Each row was made from one small tree. Brackets hold a mark, then the marks that hang from it, in the order of their numbers. Every link used is in the known rows. Write each row's tree.
Known rows:
[k505 [k131 [k820 k438]]]: -1.98; -2.18; +0.82; -1.33; +1.13; -0.95; -0.80; +1.19; -0.05; -0.94; -3.49; +0.46; -2.58; -0.17; -0.01
[k505 k49 [k131 [k820 k983]]]: -2.66; +0.02; +2.44; -1.90; -0.58; -0.49; -2.33; +0.17; -1.12; -2.16; -2.20; +2.11; -0.38; -3.98; -0.27
[k983 [k185 k811] [k820 [k438 k505]]]: +2.72; -0.48; -3.28; +0.46; +0.36; +0.33; +0.06; -0.14; -0.64; +2.11; +2.50; -2.50; +1.39; +4.84; +0.41
[k438 [k505 k49]]: -1.51; +2.20; -1.54; -0.59; -1.93; +0.66; +1.97; -1.84; +0.77; -1.34; +5.10; +3.23; -1.70; +1.00; +2.97
[k983 k185 k820]: +0.03; +0.18; -3.26; -0.84; +0.21; +0.13; +1.35; -1.29; +1.62; +1.31; +3.49; -3.71; +0.31; +3.10; +0.55
[k820 [k438 k505] k983]: +3.84; +0.35; +1.81; +4.46; +1.77; -0.26; +5.92; +1.23; +3.56; +0.31; -1.04; -1.30; +1.60; +0.10; +1.02
[k820 [k438 [k505 k49 k131]] [k983 [k185 k811]]]: +3.11; +1.94; +1.69; +2.12; +1.39; +0.78; +1.38; +1.89; +0.07; +1.13; -1.09; -0.26; +2.08; +0.00; -0.43
[k820 k983]: -0.28; -2.57; -0.01; +2.26; +1.38; +0.21; +5.71; +0.63; +3.01; +1.86; +0.37; +0.48; -0.64; -1.35; +2.68
[k49 [k505 [k131 [k820 k438 k983]]]]: -0.91; -1.12; +2.28; -1.01; +1.96; -0.87; +0.25; +0.78; +0.29; -0.62; +0.04; +0.50; -5.58; +0.76; -0.79
[k131 k505 [k820 k438 k983]]: +2.74; -1.77; -0.03; +3.16; -0.78; -1.01; -4.03; -1.15; -0.74; +0.26; -4.50; -3.32; +3.25; +0.17; -3.20
[k438 [k505 k49 [k131 k820]]]: -2.12; +1.93; +0.93; -1.65; -0.88; -0.55; -1.25; -1.15; -1.40; -2.54; +2.67; +4.13; -1.75; +0.92; +1.42
[k185 k811]: -2.82; -6.33; -4.96; -1.08; -0.64; +1.31; +1.53; +0.67; -1.22; +3.67; +1.62; +4.04; -4.32; +1.32; +4.33
[k438 [k505 k49 k131]]: -2.61; +1.94; +0.83; -1.93; -1.28; +0.30; +0.55; -0.60; +0.03; -1.81; +3.34; +4.84; -3.53; +1.07; +3.27
[k505 k49]: -2.86; +0.49; -2.63; -1.87; -2.90; +1.37; +1.30; -1.31; +1.81; -0.79; +2.01; +0.99; -1.68; -2.77; +2.16
[k505 k49 [k131 [k820 [k983 k185]]]]: -2.52; +1.13; +1.95; -2.20; -0.37; -0.17; -2.92; +0.02; -1.48; -1.78; -1.68; +1.22; +0.21; -3.35; -1.15
[k225 k811]: +0.34; -4.12; -0.42; -0.37; -1.81; +1.82; +6.79; +1.69; +0.94; +4.53; +2.91; +4.54; +0.62; -0.99; +2.71

Which tree is each row?
-1.36; +1.63; +0.86; -1.04; -0.16; -0.12; -1.87; -0.59; -2.96; -1.12; +2.58; +4.28; -0.61; +1.05; +0.82
[k438 [k505 k49 [k131 [k820 [k983 [k185 k811]]]]]]
+2.26; +1.02; -2.59; +0.39; +0.35; +0.09; +1.49; -0.48; +2.50; +0.93; +1.01; -6.01; +1.68; +2.70; -0.80
[k983 k185 [k820 k438]]
-0.98; +1.68; +2.39; -1.38; -0.21; -0.24; -2.85; +0.59; -0.78; -2.01; -3.44; -0.41; +1.23; -3.69; -2.09
[k505 k49 [k131 [k820 k438 [k983 k185]]]]
-1.09; +0.56; +2.85; -1.12; -0.42; -0.57; -2.30; +0.80; -0.41; -2.48; -3.99; +0.48; +0.57; -4.24; -1.32
[k505 k49 [k131 [k820 k438 k983]]]
-1.03; +0.40; +1.70; -1.52; -0.24; -0.08; -3.51; +0.99; -2.16; -1.19; -3.48; +0.75; +0.87; -3.45; -1.75
[k505 k49 [k131 [k820 k438 [k983 [k185 k811]]]]]
+3.09; +0.13; +3.47; +3.56; +2.24; -0.45; +4.91; +2.09; +2.94; +0.01; -2.17; -0.07; +0.31; +0.17; +1.19
[k820 [k438 [k505 k131]] k983]
+2.25; +3.09; -0.65; -0.33; -0.02; -0.03; -0.06; -0.60; +1.34; -0.55; +1.86; -3.94; +1.72; +3.01; -0.57
[k983 k185 [k820 [k438 [k505 k49 k131]]]]
+3.98; +0.79; -0.19; +3.73; +1.99; +0.65; +3.73; +1.58; +0.88; +2.40; -0.02; -1.54; +2.49; +1.52; -0.13
[k820 [k438 k505] [k983 [k185 k811]]]
-0.67; -1.22; +1.90; -0.16; +2.17; -0.90; -0.37; +1.57; -0.19; -0.22; -3.76; -0.69; -0.64; -0.60; -1.19
[k505 [k131 [k820 k438 [k983 k185]]]]
+2.88; +2.20; -0.07; +2.86; +1.21; -1.10; +0.13; -0.93; -0.48; -0.90; -0.98; -3.45; +5.12; -0.52; -3.71
[k131 [k820 [k438 [k505 k49]] [k983 k185]]]
+0.53; +1.04; -1.04; +0.74; -2.38; -0.06; -6.82; -2.80; -2.80; -0.07; -1.08; -2.17; +4.06; -0.96; -3.70
[k131 [k505 k49] [k820 [k983 k185]]]
-0.66; +0.07; +1.68; -1.29; +2.21; -0.62; -0.31; +0.67; +0.00; -0.09; +0.49; -0.42; -5.12; +1.24; -1.63
[k49 [k505 [k131 [k820 k438 [k983 k185]]]]]
-1.31; -0.43; -2.61; -0.80; -3.91; -0.12; -7.30; -3.32; -2.52; -1.03; -0.84; -0.63; +1.21; -0.49; -2.09
[k131 [k505 k49] k820]
-0.15; -2.60; -4.46; -1.08; -0.02; +0.54; -0.13; -0.56; -1.04; +3.16; +3.48; -1.30; -0.31; +3.80; +1.46
[k983 [k185 k811] k820]
